Every row comes from one small tree of marks. The marks that hang from a mark follow it in brackets, in alphabetical order. Every link used is in the known rows. Which tree was each row made from?
In the rows, zero is written as 128.
Known rows
teduv(gazuka valo): [156 170 131 124 113 109  99 153 153 153 109 141 129 111 106 111 111 126
 117 132 140 111 164 126 110 122 152 126 126 120 138  85 112 140 127 128
 150 140 148 116 150 131 157 134 117 141 127 155  97 115 159 133 107 114
 122 114 164 129 110  82 125 134  79 139  94  97 127 135 113 118 108 135]
lenozu(taler(rone)): [139 156 134 124 118 109 115 145 133 166 115 139 125 111 102 111 118 118
 120 138 122  86 136 132 122 116 151 123 117 121 134  84 127 121 108 131
 141 145 154 133 135 121 133 123 114 142 137 159 106 116 132 140 106 115
 129 121 147 129 124  88 133 129  83 155  98 119 124  94 116 120 133 134]
rone(gazuka taler(lenozu) valo): [144 153 117 148 106 108  99 146 159 155 102 141 119 125  91 105 126  72
 113 158 118 133 158 136 123 109 153 114 129 117 126  12 103 125  68 144
 149 134 165 134 139 118 117 125 132 134 143 150 111 128 143 128 104 131
 120 117 147 120 133  69 139 132  81 147 114 107 130 153  91 118 122 123]
valo(rone teduv vuva(gazuka)): [130 144 137 130 144 115 106 155 136 163 122 141 137 111 119 106 108  75
 123  89 116 138  74 122 117 118 148 106 107 121 144 129  86 106 126 136
 120 142 171 124 180 110 139 135 119 137 124 153 107 115 121 117  98 128
 134 128 149 166 124  86 134 130  68 140 107  85 130  48 122 102 140 128]
valo(rone teduv(gazuka) vuva): [137 160 138 123 136 108  87 155 140 171 116 141 136 117 121 107  98  84
 116  90 134 143 104 117 115 121 147 109 109 115 134 131  82 112 125 131
 127 137 157 118 185 114 144 136 119 141 126 150  99 118 129 120  95 126
 125 121 148 160 118  82 136 128  66 136 109  80 130  51 121 106 133 127]
teduv(gazuka valo(rone(taler) vuva)): [150 169 136 133 118 107  75 157 158 171 115 144 134 115 113 111  96  96
 112 138 133 128 148 115 106 114 139 115 119 115 137  77  91 126 122 132
 134 133 156 122 185 122 147 134 122 138 130 145  98 122 142 123  97 126
 127 117 162 135 112  73 133 133  76 133 108  81 126 113 113 106 109 132]
taler(lenozu rone(gazuka valo(teduv vuva))): [129 150 138 131 120 112  76 155 137 170 106 138 134 133  97 108 116  23
 112 118 122  77 112 130 123 118 164 102 117 111 126  40  88 114  81 140
 147 134 171 132 163 112 113 128 138 140 138 152 108 127 102 123  95 134
 123 116 147 141 131  77 135 136  68 140 123 101 133  91  93 111 154 122]
vuva(valo): [140 150 118 124 130 116 127 150 134 153 116 142 126 106 114 107 127 123
 124 132 125 119 128 137 120 116 153 120 121 129 120  82 110 132 120 131
 134 146 160 127 138 118 141 131 112 138 128 157 105 116 149 130 112 118
 127 123 156 139 126  88 126 132  86 138  91 108 127  99 112 119 119 133]
valo(rone(taler(lenozu)) teduv vuva(gazuka)): [128 148 139 136 134 117  90 157 137 169 117 134 134 118 113 106 121  30
 119 101 115 145  90 123 113 110 140 106 108 117 147 116  84 106 111 144
 118 138 176 130 181 109 130 130 115 135 131 150 112 120 111 119  93 136
 135 127 146 161 124  75 136 132  65 139 116  85 131  57 114  98 143 126]
gazuka(teduv(valo(rone(taler))) vuva): [150 162 141 125 121 102  74 143 166 165 113 142 104 117 103 102 112  79
 114 138 131 125 139 119 108 108 131 115 131 114 140  70  78 148 100 127
 112 140 155 126 168 123 152 131 114 133 137 151 111 123 157 125 105 124
 126 112 157 134 119  84 127 134  64 150  91  99 128 103 102  94 124 125]
rone(gazuka(teduv vuva) taler(lenozu) valo): [144 153 125 133 104 103  79 143 181 149 109 137 100 130  87 101 133  56
 110 158 121 135 153 134 119 105 143 111 139 113 138  11  81 121  59 144
 128 134 166 136 147 122 129 123 133 133 146 152 112 124 144 127 107 134
 116 108 143 118 133  73 137 136  57 156 108 109 134 128  73 106 134 119]
gazuka(teduv vuva(valo(rone(taler)))): [140 152 127 124 132 108  92 144 162 166 119 140 104 115 113 102 122  84
 117 133 124 133 120 127 115 104 132 112 128 120 134  71  82 130 100 136
 104 143 165 129 166 117 144 129 116 130 136 150 114 123 147 122 108 129
 127 120 148 144 126  82 127 134  63 144  90 100 130  66  97  92 130 125]
vuva(gazuka(teduv) valo(rone(taler(lenozu)))): [137 146 129 135 127 124  97 153 150 167 122 131 119 111 110 105 139  49
 122 138 110 125 110 132 115 105 139 115 119 127 155  89  95 112 115 145
 119 141 178 129 164 117 135 125 114 132 135 155 117 117 124 125 106 132
 128 128 150 153 123  77 126 139  55 137  96  97 126  75 105  99 135 125]
valo(rone(gazuka) teduv vuva): [133 147 132 139 137 106  97 150 142 165 114 144 132 121 119 105  99  72
 117 103 124 143  92 121 119 119 150 102 111 114 120 123  78 106 100 137
 129 137 163 121 182 110 131 135 129 141 132 147 104 124 125 115  94 130
 128 122 144 156 130  78 139 127  73 144 115  86 130  53 109 105 144 121]
taler(rone): [139 156 130 120 124 113 112 148 126 167 108 138 125 117 105 110 120 108
 119 135 125  72 132 135 120 116 151 119 122 120 130 110 115 126 111 129
 138 146 154 130 138 120 137 133 113 140 131 161 109 118 145 138 108 119
 124 116 149 135 124  87 130 132  84 143  98 115 129 106 112 116 127 130]
rone(valo): [145 152 122 131 121 109 120 147 142 152 108 145 126 114  95 106 118 120
 118 137 122 120 142 135 126 117 153 115 125 122 122  28 108 136  99 130
 144 144 152 128 137 118 131 131 121 138 133 156 107 120 156 129 109 120
 125 119 149 126 128  93 135 129  83 147 101 106 129 142 112 120 109 127]
valo(rone(taler(lenozu)) teduv(gazuka) vuva): [135 164 140 130 126 111  77 155 142 177 114 135 135 122 115 107 112  38
 112 100 131 152 118 118 110 112 140 108 113 112 134 112  81 109 108 137
 126 133 164 126 185 115 134 133 117 133 134 146 104 121 121 122  90 134
 126 122 146 155 117  70 138 131  63 135 121  81 131  62 114  99 134 126]
vuva(valo(rone(taler) teduv(gazuka))): [144 158 125 139 132 116 105 151 155 170 116 140 123 111 122 108 104 101
 116  94 132 136 128 124 117 112 144 116 115 123 129  87  89 124 122 138
 127 135 163 123 174 119 140 132 112 134 134 146 106 120 136 118 100 131
 124 128 151 167 121  71 132 132  70 134 103  85 125  66 116 105 117 128]
gazuka(teduv(valo) vuva): [147 160 138 109 117 103  85 146 157 147 113 141 108 118 101 105 123 101
 117 132 137 116 147 128 108 116 145 118 135 118 138  72  92 145 109 124
 123 145 152 124 151 126 157 132 116 138 131 158 105 118 162 132 112 118
 123 111 159 126 115  94 121 136  65 152  86 106 130 112 101 104 129 130]
lenozu(taler(rone(gazuka(teduv)))): [142 153 131 130 110 106 100 142 160 160 117 137 119 119 100 111 117 107
 116 151 121  91 134 131 122 114 151 118 123 119 136  85 108 107  93 139
 142 140 158 132 141 124 129 124 127 141 144 158 106 117 134 135 107 121
 120 120 142 129 128  79 134 131  58 157  96 119 125  83  95 118 150 125]

Write each row's tree
[139 164 146 112 117 110  63 153 147 173 104 134 112 128  91 108 126  46
 112  95 136  71 138 130 119 117 159 115 124 114 145  46  98 125 101 138
 142 136 161 127 157 125 132 126 123 137 138 158 108 121 118 129 101 126
 118 110 150 147 119  83 130 139  68 141 106 106 131  91  95 104 145 131] | taler(lenozu rone(valo(teduv(gazuka(vuva)))))
[140 155 123 135 109 112 105 147 142 159 106 140 124 118  91 106 132  72
 115 149 122 131 155 135 122 109 148 116 126 116 128   8 107 133  83 137
 140 139 161 135 136 119 124 127 117 133 143 153 112 124 145 131 105 126
 125 117 147 121 128  80 136 133  82 149 109 107 131 153 105 118 111 126] | rone(taler(lenozu) valo)
[150 161 130 139 121 109 103 146 148 170 108 144 124 112 108 108 104  94
 115 140 128 119 147 124 112 111 140 117 122 116 129  70  98 149 114 129
 129 139 152 124 161 120 145 133 112 138 132 150 111 125 153 129 101 125
 131 119 161 130 120  82 130 131  85 144  99  97 126 129 119 111 107 130] | teduv(valo(rone(taler)))
[137 150 124 142 120 116  90 147 160 170 115 135 113 121 110 105 131  45
 116 153 117 133 128 129 115 106 142 112 125 120 130  81  85 118  89 145
 125 136 171 130 163 118 127 127 129 133 144 151 115 122 127 125 103 133
 120 122 150 142 129  68 132 137  57 139 102 100 127  79  90 103 146 120] | vuva(valo(rone(gazuka(teduv) taler(lenozu))))
[139 149 121 148 118 105 102 149 164 147 113 147 129 125 103 105  96  91
 112 120 125 148 128 127 123 111 150 103 121 112 116   7  73 117  75 142
 135 132 170 130 163 113 122 129 132 135 142 143 107 127 137 113  96 136
 126 122 142 141 138  71 142 127  67 145 121  91 134 110  94 116 123 118] | rone(gazuka taler valo(teduv vuva))
[140 148 131 134 133 103  98 142 158 162 110 144 104 125 113 102 109  75
 117  92 124 140 102 123 120 116 146 108 122 114 130 126  79 120  95 137
 121 139 159 120 171 114 140 133 124 140 129 152 110 122 140 119 100 125
 122 117 145 155 132  81 136 129  75 150 104 100 129  59  97 104 148 125] | valo(rone(gazuka(vuva)) teduv)
[137 145 125 140 131 125 108 156 143 169 119 133 122 108 113 107 138  57
 123 135 107 124 113 133 116 107 145 117 116 128 149  88 106 114 121 147
 129 141 176 131 161 115 132 126 114 133 132 154 118 118 123 125 105 130
 131 127 152 151 124  75 129 137  79 132  99  99 125  89 110 105 132 132] | vuva(gazuka valo(rone(taler(lenozu))))
[150 172 142 125 110 104  62 154 165 175 106 139 108 122 102 107 124  52
 111 132 136 120 160 121 104 111 139 121 128 114 149  81  99 140 116 132
 133 134 154 123 173 127 149 132 117 137 130 152 106 122 138 130 101 124
 123 108 161 131 110  74 128 140  78 144 104  95 123 116 100 100 120 137] | teduv(gazuka(vuva) valo(rone(taler(lenozu))))
[152 154 135 137 123 115  93 150 164 160 118 138 118 110 105 108 110  90
 118 139 120 116 132 122 110 109 138 118 125 121 157  82  87 131 114 138
 118 140 164 123 168 122 148 129 114 136 135 151 114 117 145 125 103 128
 130 124 160 140 118  80 126 135  59 143  94  92 123 113 113 101 118 125] | vuva(gazuka(teduv(valo(rone(taler)))))
[140 146 118 153 132 115 112 145 160 165 114 142 116 117 122 106 105  83
 117 107 121 139 116 127 122 110 148 109 117 121 118  81  82 122  99 142
 124 136 169 125 170 113 130 130 120 135 138 145 115 126 132 115  98 135
 125 127 148 162 135  68 135 130  72 136 108  91 126  70 103 110 129 123] | vuva(valo(rone(gazuka taler) teduv))
[134 145 137 128 134 119  97 159 137 160 117 138 138 117 101 109 107  78
 119 101 116  74  96 130 124 118 160 106 113 122 147  41  91 112 111 141
 133 138 175 130 164 115 128 130 122 137 131 155 108 118 114 119 102 131
 132 124 147 156 127  88 133 133  65 142 110  94 131  87 109 110 136 126] | taler(rone(valo(teduv vuva(gazuka))))
[140 147 121 137 130 116 111 146 156 163 116 141 117 117 116 106 118  91
 120 140 118 122 109 130 121 114 150 112 123 126 129  95  89 115 105 138
 128 141 164 122 165 116 139 131 126 137 133 153 111 118 139 123 107 128
 121 123 149 144 132  79 130 134  61 141  95  99 125  71 100 106 142 121] | vuva(valo(rone(gazuka(teduv))))
[130 150 137 126 141 106 100 149 125 170 115 144 136 116 118 105 105  71
 119  92 127 143  89 119 117 118 145 105 108 116 120 125  82 124 115 128
 123 142 158 124 178 109 136 137 118 139 130 150 106 121 130 121  96 127
 132 124 147 157 125  90 135 127  74 143 112  87 131  50 123 105 135 124] | valo(rone teduv vuva)
[145 149 120 135 114 109 104 144 164 146 110 143 119 122  93 105 115 105
 115 151 121 128 138 134 126 116 155 112 133 119 127  29  87 124  78 138
 141 139 160 126 142 121 132 127 132 137 139 153 106 121 152 125 108 125
 117 116 145 121 133  82 135 131  60 152 102 106 130 128  93 116 125 118] | rone(gazuka(teduv) valo)
[133 153 135 122 114 116  83 147 139 167 105 131 117 129  98 109 136  49
 116 152 121  78 131 136 119 114 153 116 128 116 137 112 101 110  85 140
 139 141 161 132 146 123 131 127 127 138 139 161 111 117 129 137 108 128
 116 113 147 131 124  77 130 137  58 145 102 117 128  90  88 110 155 122] | taler(lenozu rone(gazuka(teduv)))
[145 159 131 149 110 109  85 148 158 173 103 142 117 124 105 107 119  42
 113 151 123 120 152 123 111 111 146 116 123 113 130  80  98 136  96 139
 140 134 157 127 164 121 131 130 125 139 138 150 113 126 136 129  98 129
 122 116 162 125 124  67 132 134  80 144 113  99 125 133  99 113 127 127] | teduv(valo(rone(gazuka taler(lenozu))))
[146 161 133 115 125 102  93 148 157 149 111 139 110 117 110 104 116 117
 117  84 139 139 131 126 115 119 148 119 124 118 138 110  94 118 119 132
 129 141 153 120 160 126 156 133 116 138 129 155  99 117 150 126 106 118
 119 115 148 152 117  82 131 131  71 146  97  97 132  69 103 106 129 132] | valo(teduv(gazuka(vuva)))
[139 142 121 146 139 121 118 152 151 161 121 137 122 107 120 106 112  94
 123  96 114 131 100 128 120 109 145 113 113 127 143  87  89 117 124 144
 121 141 177 125 170 113 136 131 109 133 132 150 114 119 128 115 103 134
 134 133 152 173 128  77 131 131  71 134  99  90 125  62 117 105 128 128] | vuva(gazuka valo(rone(taler) teduv))
[154 169 141 120 121 103  78 152 162 170 111 144 111 117 107 107 109  97
 115 122 137 112 143 118 109 119 146 121 125 119 147 101 101 139 128 128
 135 137 146 114 172 125 163 136 121 142 124 155 100 119 151 127 104 114
 123 111 164 135 111  86 128 136  82 143  91  94 124 108 104 105 125 139] | teduv(gazuka(vuva) valo(rone))
[140 160 132 119 126 108  95 155 141 152 116 140 139 116 117 108 104 103
 117  92 134 139 123 123 114 121 150 112 114 117 130 112  89 109 122 132
 136 141 159 121 166 118 147 135 120 141 124 152  94 115 137 123  99 123
 121 120 149 155 116  80 133 129  68 136 106  86 132  67 115 113 123 128] | valo(teduv(gazuka) vuva)
[137 160 130 135 125 119  90 153 147 176 115 135 123 115 117 108 122  53
 116  96 130 135 127 124 114 111 146 115 114 120 135  91  95 122 123 139
 132 134 167 124 172 120 133 132 114 132 137 150 109 121 121 122  96 132
 122 125 155 163 120  69 130 136  68 130 108  88 125  63 111 104 131 128] | vuva(valo(rone(taler(lenozu)) teduv(gazuka)))
[150 155 129 128 113 109  94 146 164 146 109 143 118 120 103 107 112 105
 116 148 131 115 150 130 113 119 152 118 131 118 132  76  92 130 100 132
 139 140 155 120 149 129 147 132 126 142 134 153 103 120 158 129 110 120
 119 114 160 125 122  80 126 134  62 147  94 105 128 122  96 116 125 123] | rone(gazuka(teduv(valo)))
[138 155 135 125 116 106 101 152 137 168 118 143 140 116  94 112 108  99
 116 145 120  86 127 128 123 116 156 112 116 118 130   4 113 126  94 134
 148 140 163 137 149 116 123 123 128 140 142 153 103 121 119 131 100 120
 135 124 145 126 128  91 136 128  78 151 105 108 129 110 112 117 130 132] | lenozu(taler(rone(valo(vuva))))
